Each row comes from the steps of one path. Every step used is in the known rows, and no mark comes twice. Write the path behind each row, first mark first.
In the rows, zero is written as 128.
Known rows
muli -> pobeg -> mideka -> ninot: [110  63 124 134 110 124 154  80 184 105 144 120 165  90 120 129  71 145
 120 127 108 139 149  86 124  42 160 108]
mideka -> ninot -> muli -> pobeg -> dogin: [102  92 104  98 170 112 126  80 193 124 160  54 140  94 135 143  96 172
 130 119  97 156 125 111 132  37 153 144]
ninot -> mideka -> gesis: [ 94  81  81 121  80 105 161 126 123  89 154 118 166  79 135 168 141 143
 101 126 119 124 126 103 115 112 124 133]
dogin -> pobeg: [109 135 135 124 108  79 156  96 164  81 135 138 134 126 149 128 122 141
 107 114 153 118 131 119 132 101 159 139]
ninot -> lonu: [105  92 127 124  81 147 164 116 176 113 102  94 117 122 101 130 121 114
 135 148 126  99 151 122 126 114 118 141]
ninot -> dogin: [131 128 112 115 103 105 147 111 144  92 127  84 150  79 138 112 109 101
 121 112 121 116 158 106 130 123 148 163]
lonu -> ninot -> mideka -> gesis: [113  70  63 110  95 128 161 139 127  97 133 142 178  96 135 167 162 162
 112 134 110 138 103 128 125  96 150 146]
ninot -> dogin -> pobeg -> mideka: [123 107 150 124 130  82 156 121 148  46 168 107 177  98 175 132  93 107
 100  81 162 126 159  90 127  83 180 124]
dogin -> ninot: [107 132 113 150 146 101 177  65 176 108 102 114 132 125 122 133 104 127
 135 112 127 118 126 145 139 106 143 155]
pobeg -> dogin -> ninot: [104 119 149 147 184 113 174  76 163 105 130  85 140 123 142 146  86 143
 122  94 146 116 126 149 152 108 144 171]
gesis -> mideka -> pobeg -> dogin -> ninot: [ 82 119 162 134 191 123 146  87 142 125 143  70 151 130 163 141  66 180
 118 124 171 150 103 161 145  88 127 142]
pobeg -> dogin: [107 106 156 125 143 121 144 113 146 105 142  93 142 103 128 124  94 139
 107 113 157 115 130 124 152 115 130 166]
muli -> pobeg: [103 113 109 147  94 117 133  81 181 103 142 132 140  96 126 111 100 145
 116 139 115 113 147 127 127  89 135 119]
gesis -> mideka -> ninot -> dogin: [112 123 109  85 103  99 166 100 152 103 115  67 171 104 151 128  71 125
 129 125 124 155 155  92 100  98 182 152]
muli -> pobeg -> dogin -> ninot -> lonu: [ 95  85 141 163 146 162 172  72 203 108 145  68 130 131 150 160  84 156
 133 122 116  98 161 154 125  83 131 130]
dogin -> pobeg -> mideka -> gesis: [ 89  76 126 134 124  96 185 132 152  47 176 131 176  90 147 138 109 162
 101  86 163 127 124  87 137  69 135 109]
ninot -> lonu -> pobeg -> dogin: [ 96  68 157 150 143 153 168 117 176 101 141  72 125 121 113 143  96 147
 101 128 164 138 127 121 148  98 117 150]
lonu -> pobeg: [100 109 122 156 133 101 153  89 175  99 121 131 136 108 102 115 103 141
  98 128 150 155 108 116 149  98 130 144]
gesis -> mideka: [ 78 129 134 129 116 101 154 109 161  97 120 122 160 132 130 112  83 135
 115 142 168 132 126 132 117 110 142 121]
dogin -> ninot -> muli -> pobeg: [ 86 134  77 150 183  89 144  50 225 107 138  95 137 119 133 139 107 143
 145 114  97 138 124 161 126  48 146 115]
muli -> ninot: [121  98  99 104  95 124 136 108 168  98 121 124 170 125 123 136 112 133
 138 113 132 104 134 147 128 135 145 152]
mideka -> pobeg: [121 114 129 118 105 127 118 103 134 137 118 104 121  84 112 107 124 148
 125 144 129 130 114 122 156  99 103 152]
ninot -> muli -> pobeg: [ 90 120  85 129 143  95 118  87 206 108 152 101 140  98 122 120 118 142
 131 133 106 136 131 134 126  54 131 111]
mideka -> ninot: [124 106 108 100  98 111 163  83 159 128  90 100 130 103 104 125 107 137
 137 130 105 133 130  95 133  98 153 168]
gesis -> mideka -> pobeg: [ 88 122 139 119 115 121 124 112 136 127 127 106 147 109 130 108  92 160
 116 155 159 144 111 135 132  93 114 120]
muli -> ninot -> mideka: [117  82  90 100  84 107 123 117 148  95 143 135 187 132 154 181 130 124
 117 124 127 112 135 146 100 140 161 140]
dogin -> ninot -> muli -> pobeg -> mideka -> gesis: [ 65  77  72 163 196 105 174  86 212  74 179  89 178  81 130 152  97 162
 139  84 107 149 118 131 129  12 123  85]
gesis -> mideka -> ninot -> lonu: [ 89  86 125  97  82 145 182 106 181 125  91  75 139 150 119 143  87 139
 143 159 132 134 146 106  92  90 149 130]
lonu -> pobeg -> mideka: [ 94  73 145 170 159 106 159 105 174  77 144 134 162 104 100 116  79 127
  90 116 173 161 107 103 152  69 133 113]

Which path is each row?
[ 92  65 106 124 197  88 157  92 198 102 134  87 154 106  89 138  90 138
 116 109 136 207  85  84 144  16 154 126] => lonu -> pobeg -> mideka -> ninot -> muli
[122  65  93  96 107 110 171 148 149  23 198  95 230  83 188 165 102 148
 122  47 144 119 156 100 115  98 167 123] => muli -> ninot -> dogin -> pobeg -> mideka -> gesis
[107  51 142 123 135 154 179  97 178 123 118  54 120 120 110 156  91 163
 114 131 136 157 124  94 141  79 138 166] => mideka -> ninot -> lonu -> pobeg -> dogin
[ 97  77 122 152 107 142 169 102 190 105 110 102 117 125  94 131 115 132
 112 145 143 136 128 120 133  97 119 134] => ninot -> lonu -> pobeg
[111 107  69 116 156 121 120 100 208 115 127 127 152 112 118 117 136 157
 142 141  97 148 109 161 136  36 157 126] => lonu -> ninot -> muli -> pobeg
[ 90  83 106 139 158 105 182 102 126  86 172  84 171  99 167 201 117 163
 100  93 128 127 118 131 127 106 137 151] => pobeg -> dogin -> ninot -> mideka -> gesis
[129 142 123 110 104  77 148 103 149  66 147 102 151 100 174 129 116 119
 112  95 140 120 156 104 122 110 176 152] => ninot -> dogin -> pobeg
[110  84 116 122 117  95 182 141 137  29 188  95 193  64 171 139 104 137
 103  67 148 130 153  75 126  73 155 122] => ninot -> dogin -> pobeg -> mideka -> gesis
[102 101 119 146 120 140 193  78 194 113  89  87 116 144 117 151 112 117
 150 129 118 100 145 146 124 105 130 148] => dogin -> ninot -> lonu
[130  74 110 123 107 121 148  93 170  87 154  84 182  65 146 128  68 125
 122 108  93 141 177  70 112  51 180 121] => muli -> pobeg -> mideka -> ninot -> dogin
[114 112 108 134 130 102 131  75 129 131 128 107 135 112 153 173 132 143
 113 140 115 138 108 144 126  97 136 140] => dogin -> ninot -> mideka -> pobeg
[ 86 109 173 113 153 133 118 126 123 124 156  77 152 106 149 120  77 179
 103 138 181 146 110 139 145  94 113 138] => gesis -> mideka -> pobeg -> dogin
[ 68 116  82 102 145  89 136  78 210 118 139  82 159 125 137 134  84 169
 142 143 111 173 124 119  95  32 163  99] => gesis -> mideka -> ninot -> muli -> pobeg
[103  88 152 142 156 152 188  92 181 110 119  58 121 140 134 161  95 135
 135 113 136 102 144 149 138 106 130 164] => pobeg -> dogin -> ninot -> lonu
[111  55 149 105  97 125 192 112 182  88 123 100 142 142 136 159 103 136
 125 119 138 130 150  78 115  53 167 122] => dogin -> pobeg -> mideka -> ninot -> lonu
[137  69 133  94 143 146  99 137 102 136 146 112 157 105 158 162 143 174
  94 152 135 149  92 150 155  88 148 166] => lonu -> ninot -> mideka -> pobeg -> dogin
[ 98  95 153 153 171 111 149 100 160  93 148  99 141 105 120 127  86 156
  87 113 172 153 106 119 164  98 129 159] => lonu -> pobeg -> dogin
[104  46 133 124 135 170 151 124 187  91 149  75 163 142 127 170  97 159
 119 112 160 126 127 146 139 120 131 156] => muli -> ninot -> lonu -> pobeg -> dogin
[102  92 118  88 173  66 159 100 189  85 142  94 156 126 137 149 110 140
 126  95 140 171 108  86 129  20 180 123] => dogin -> pobeg -> mideka -> ninot -> muli
[106  36 126 130  85 163 167  99 203 108 131  92 151 109 113 147  81 137
 135 144 101 122 168  86 107  43 146  96] => muli -> pobeg -> mideka -> ninot -> lonu
[142 109  86  88  91 123 136 118 157  84 133  86 187  96 151 137 108 112
 140  93 118 107 162 131 118 142 164 167] => muli -> ninot -> dogin
[117  82 151 111 129 124  98 126  95 129 170  86 144  88 159 164 123 157
  85 139 146 137 114 126 144 104 123 149] => ninot -> mideka -> pobeg -> dogin
[137  77 125 100 120 115 166 109 148  90 123  73 173  73 131 125  76 104
 125  98 114 144 159  66 126  74 174 152] => pobeg -> mideka -> ninot -> dogin
[152 116  94 101 116 129 146 123 149  99 102 111 164  95 136 112 128 116
 130 121 112 129 139 131 139 103 174 176] => lonu -> ninot -> dogin
[100  26 126 144 120 162 163 128 201  74 143 110 183 140 108 161  88 129
 121 114 159 132 129 131 127  89 134 112] => muli -> ninot -> lonu -> pobeg -> mideka
[ 89 114 117 102 108 102 168  89 164 116 102 102 154 132 125 129  76 149
 129 143 137 150 127 103 108  91 162 139] => gesis -> mideka -> ninot
[127  62 128  85 120 140  87 132 110 120 177  90 181 107 173 189 126 165
 105 122 141 124 116 153 132 128 136 156] => muli -> ninot -> mideka -> pobeg -> dogin
[ 98  77 137 162 120 122 139 102 182  85 164 138 169  91 125 115  76 135
 107 128 136 119 148 114 129  63 135  90] => muli -> pobeg -> mideka
[102 100 144 145 131 131 126  95 167  99 172 104 149  89 144 123  83 162
 103 123 136 114 147 132 141  91 134 134] => muli -> pobeg -> dogin
[ 97 114 136 165 170 119 157  58 186 103 158  97 148 114 158 146  74 165
 119 106 125 117 145 155 138  84 145 138] => muli -> pobeg -> dogin -> ninot
[ 92  63 117 141 121 125 178 135 146  74 155 114 176  70 108 122  99 141
 113 100 145 125 125  93 144  77 109 119] => pobeg -> mideka -> gesis
[112  85 157 132 155 172 158  94 156 140 123  41 112 120 136 157 106 162
 137 128 132 113 126 150 155  88 102 161] => mideka -> pobeg -> dogin -> ninot -> lonu
[ 89  94  72 144 121  96 188  89 142  91 142 112 164  99 150 185 133 148
 112 108 107 127 122 126 113 105 138 136] => dogin -> ninot -> mideka -> gesis
[150 131 103  95 117 100 152 116 152  74 125 127 164 116 173 127 137 136
 121 106 131 132 139 128 131  92 203 167] => lonu -> ninot -> dogin -> pobeg
[110 113  82  81 142  90 150  87 184 133 103  70 128 107  99 130 121 134
 149 121  99 159 108  99 130  62 150 163] => mideka -> ninot -> muli
[ 79  90 169 128 166 165 160 104 159 132 131  41 135 146 157 158  76 172
 131 139 161 131 122 163 129  85 111 132] => gesis -> mideka -> pobeg -> dogin -> ninot -> lonu
[120  96 119 114  93 110 103 112 112 132 141 115 138  92 140 154 139 139
  98 157 125 136 111 122 127 104 125 136] => ninot -> mideka -> pobeg
[ 80 100 101 164 207  93 151  70 223  85 160 100 164 116 131 144  82 134
 136 103 119 144 124 145 127  18 147  88] => dogin -> ninot -> muli -> pobeg -> mideka
[ 91  93 135 170 197  87 165  71 153  89 159 102 155 133 163 194  95 149
  76 107 156 165 102 143 136  96 162 151] => lonu -> pobeg -> dogin -> ninot -> mideka
[ 88 107 118 125 180 108 111 100 191 105 180  74 145  94 140 131 100 160
 116 117 128 137 128 141 137  56 133 125] => ninot -> muli -> pobeg -> dogin
